Each row comes from the steps of one walk. Every step used is in the known rows, and no mark comes twice. Write the walk behind each row, first mark first.
Known rows:
C -> A -> G -> M -> X: [-12 -24  -7   8 -22  -7  10   0   2   7   3  -5  10 -25 -17  -8   0 -19
  -8 -14   6   7   3 -26  18  11   6 -11  15  28]
C -> A: [-21 -13   5   4 -19 -16  13 -10  22   3  -4   2  -4 -16  -9 -18  -7  -5
   9 -19   5   4 -10 -12   7   0   7  -1  -6  -7]
G -> A -> C -> M -> X -> N -> Q: [ 38  28 -19   0  15  13   8   8  15 -18  -9  -6 -12 -31  14  32  -8  -5
   1   6  -8  16 -14  -3  14  24  12 -23  18   0]
M -> Z: [  1  -9  -4   4  -5   8  -4  -9   1  -8 -10   1   1 -13  -1  -6  -7 -10
  -3 -31  18 -11 -14 -16   5  15  -8  -3   7  -1]
N -> Q: [  1  10  10   4   1  -2  -9  -8  14 -16 -20  -1  -2  -7   3   1  -5   3
  15 -16  -4   3 -28   7  10   7   3   2  12  -7]
H -> N -> X: [-10  12 -29  -1 -27   0 -15 -15   7 -21  -4  12 -10 -33  15   9  -5   4
  -1 -21 -11  17  -5  15   8  -3  10  10   6 -15]
Q -> N -> X: [ 10   3   5   7 -11  -5 -21 -17  -3 -12  -2   3 -10  -4  30  11  -3  13
   7 -12  -4  12 -10  -2  23   6   3   3   3 -29]
Q -> N: [ 10   4  -7   5 -16   1  -8 -22   7 -12  -4  -1   5  -5   8   7  -4   4
  11  -8   2   0 -18 -13  22   9 -10   5  -3 -16]
X -> N: [  9  -3  -6  13  -6   9  -7  -5  10 -25  -8  10   2  -8 -19   1 -13   4
  -2 -17   9  11 -17 -17   5  10   8  -9  -2  -8]
G -> A -> E: [ 21   2  14  12 -31  15  19  -4  13 -28   4  11   7 -14  -8   8  -6   5
  13   5 -12  -7   9   5   7  -3   8  -8   2   9]
G -> A -> Z -> M: [-15  21  51   8  -6  -6  25  15  31  22  10  11 -13  -3 -11  26  -1  11
 -10  -7 -27  -2  -4  -5  22   2  -1 -14  -7  -2]
A -> G -> M -> H -> N -> X: [  1  11 -29  11 -39  14 -18  11 -25  -6  -5   8   3 -34   9  11  24  -5
 -31 -14   0  26  25   2  14 -13   2  -1  12  28]
G -> A -> Z -> M -> X -> N: [ -2  22  28   7   2   8  31  14  25   5   9  17 -13 -11 -13  28  -6  10
 -15 -10 -11   6  -5 -21  16  24  -4 -21   0   5]
L -> N: [ 10  10   3  13 -19   1  -6  -2  10 -27 -15  -1  -2 -17  -4 -15 -19  -4
   3 -23  13  -5 -10 -12   9   1   7  -3   1  -7]
G -> A: [  5   3  15  17 -13   7  18  -5   3 -11  -7   9   7  -5  -7   4  -3   1
   0  -9  -8   2 -12   0  12   1   6  -7  -1  -9]
Z -> A -> C -> M -> H -> N -> X: [  7  40 -34 -13 -14  -5 -28  21 -13  20 -10  -3 -17 -43  35   9  11  -2
  -2  -1 -12  11  28  -6   7 -25  -3   5  -2   3]
A -> Z -> M: [-24  20  40  -2  -9 -14  -2  13  36  27  11   7 -15  -5 -12  17  -7   8
  -2 -17 -14  -5 -13 -10  19   3  -7  -9  -5   1]
M -> C: [ -4   7  -5   4 -27   2   4 -15   0  -4   1   9   7   0   3  -8  -1  -4
 -11 -22  15  -6   3 -11   8  16  -8  -1   9   9]
H -> M -> Z -> A: [ -6   3  24  -3   6   8  -1  11   5  27 -17   1  -2 -18 -11 -11  -4   3
  -6 -35  -1 -18  -7 -22   4   1 -19   4   6   5]
A -> G -> M: [  6 -15   6  16 -18   1 -15   7  -5   0  -2  -1  15 -11 -25   9   1 -10
 -13 -13  -9   6  -4 -15  20   0   6 -11  11  22]
Z -> A -> C -> M: [ 11  15   5  -7   4 -16 -25  14   6  26  -7 -11  -3 -21   5   7 -11  -8
  17   1 -22  -9   0 -22  12 -13  -1  -7  -4  -1]
G -> M -> H -> N: [  3  13 -53  11 -32  20   3   4   2 -11 -18   8  17 -30  -7  -1  12   0
 -21 -19  19   4   6   3   5 -15  -7   3   7  22]
M -> H -> N: [-12  27 -43  -2 -39  16   1  -6   1 -10 -13   8   6 -30   2  -5  11  -7
  -4 -14  18   6   0   0   4  -8 -12  11  -1   8]
A -> C -> M: [ 11  19 -11  -6 -13 -10 -28   9  20  14   4 -10  -6 -27   2  17 -14 -20
   4  -7  -3   0 -13  -6  19   2   5 -11   4  -6]
Z -> M -> X -> N -> Q: [ -2  13   7  -1   8   7   1   2  19 -24  -8   6 -13  -9  -3  16 -10  12
   7 -22   9  16 -30 -16  13  32  -8  -5  18  11]
A -> C -> M -> X -> N: [ 24  19 -37  -8  -3   4 -21   9  15  -5   2  -6  -6 -32   1  18 -20 -18
  -3  -6  12   7 -12 -22  13  21   2 -20  11   2]
A -> G -> M -> Z: [ 11 -22   4  14  -5  15 -10   6 -15   0  -4  -4  13 -17 -15   6   3 -18
 -18 -25   5  -1   2 -24  16  12  -3 -14  16  27]
C -> M -> Z -> A: [  4  -7  -1   0  17 -12  -9   6  -4  30 -21 -12  -5 -20  12 -11  -6  -7
   4 -24   2  -9 -10 -37   9  10 -10  -1   1  -5]

Which walk is each row?
[-11 -14   5  15 -30  -3  11  19  -9  18  -5  -1   9 -17 -16 -15  21 -16
 -20 -12  16  13  20 -25  14  -9   2 -11   1  36]  C -> A -> G -> M -> H
[-22  26  33  -3 -15 -12  11   4  25  29  16  13 -10   2  -3  14   2   5
 -18 -22  -3  -9   7 -16  14  16 -18  -9   3  15]  A -> Z -> M -> C
[  4  41 -44 -17 -17   4 -16  14  -1  20 -12  -8   0 -42  15   5  11 -13
   5   4  -5   0  18 -17   5 -24 -14   7  -7  15]  Z -> A -> C -> M -> H -> N
[-28   6  17  -4  -2 -12  25   9  43  18  10   8 -24 -19 -16   5 -10   5
  -5 -21   3   9  -4 -33  10  21  -3 -16  -5   8]  C -> A -> Z -> M -> X -> N
[  6  27  -5  -1   1  18  -1   5  28 -15 -20   6  -9 -25 -15   8 -11   5
  -7 -26  11  12 -35   0  11  29  -4  -5  24   2]  H -> M -> X -> N -> Q
[ -5 -22 -12  17 -21 -11  27  -6  11   8   0   8  12  -8  -6 -20   1   4
 -21 -26  18  -3  17 -14   4   9   3  -8  12  19]  G -> M -> C -> A
[-10 -30   8  15 -22 -11   7   4   5   8   1  -5   9 -21 -23  -5   4 -14
  -9 -15  -6  13   6 -20  16  -2  13 -12   3  23]  C -> A -> G -> M
[-10  -5   6  15 -13 -17  30   2  26  30   2   5   3 -10  -6 -11   3   7
 -26 -22   3 -12  24 -14   4   5   4 -19   9  15]  G -> M -> C -> A -> Z
[ 22  21  -1   4  -8  -3   1  14  15  11   4  -4  -5 -25   2  26  -6 -14
  -2   5 -16   3  -4   1  21  -1   9 -19   0  -7]  G -> A -> C -> M
[ 14 -27   6  17  23   5  -1   9 -12   5 -26  -1  13 -10  -5 -15  -4  11
  -6 -30   2 -22   3 -27   0  -3  -9  -5  11  16]  G -> M -> Z -> A
[ 29 -15   4   9  23  13 -13  14  -9   3 -14  -2  11 -16  -5   3  -9   6
   0 -17  -7 -31  18 -22  -2 -14  -7 -12  12  26]  G -> M -> Z -> A -> C
[ -9  30  22  -5  16   0   3  10  36  -2  -4   5 -22 -12  -2  24  -9  16
   2 -17  -6   8 -24 -17  14  28  -7 -15  13   7]  A -> Z -> M -> X -> N -> Q
[ 12  28  -3  -8  -5  -7 -22  29  -8  34 -14  -9  -3 -19  12  -2   5 -11
   5   3   2  -9  14 -27   9 -19 -11  -5  -3  14]  Z -> A -> C -> M -> H
[ 13  33 -19  -8 -23  -1 -25  24   6  24  -5  -7  -5 -25   9   9   5 -22
  -7  -3  19  -1   2 -11  15  -7  -9 -10   2   9]  A -> C -> M -> H
[-25   3  20   1 -12 -22  16  -5  37  26   0  -1 -12 -18 -10  -9  -5  -1
   3 -13 -10  -3  -2 -13   8  -4   9 -10 -10 -11]  C -> A -> Z
[ 14   0  13  -4  14  10 -14   4  -9   2  -8  -2   0 -14   3   0  -7  -4
  16 -11  -6 -27  12 -27  -4  -8 -11  -3   1  14]  M -> Z -> A -> C
[-20   8   6  -6 -15  -4  -2   1  16   3   6   8  -4 -10  -4   5 -13  -2
   3 -24  12  -4 -26 -16  19  20 -17   2  11  12]  Z -> M -> X
[-25  10  14   1 -24 -19  28 -10  27  30   8   6  -9  -9   1 -14   5  -2
 -13 -18   2  -8  19 -20   3  11  -1 -11  -1   6]  M -> C -> A -> Z
[ 18  10 -18 -10   0   3 -22   9  12  16   2 -13  -9 -31  10  14 -12 -24
  -3 -19  10  -8  -7 -18  13  12  -5 -14   9   0]  A -> C -> M -> Z
[-16   9  15   0 -23  -6   8  -2  11   9  11  14  -2   6   1   4  -2   5
 -11 -29  12  -1   1 -17  15  21 -18   1   9  19]  Z -> M -> C
[-31  -4  15  -3 -27 -20  30  -4  18  18  16  13  -8  -3   1 -10   3   4
  -8 -29  14   4   8 -22  12  17 -12  -1   1  17]  Z -> M -> C -> A
[-42   6  41  -4 -11 -29  21   9  46  36  13   4 -21 -13 -14   5  -4   6
   1 -18 -13   2  -4 -18  15   1  -2  -9 -11   1]  C -> A -> Z -> M
[-11  28  45   7 -15  -3  37   8  21  27  19  16  -8   5  -1  21   9  11
 -24 -12 -15  -5  17 -10  17  15 -12 -16   0  11]  G -> A -> Z -> M -> C
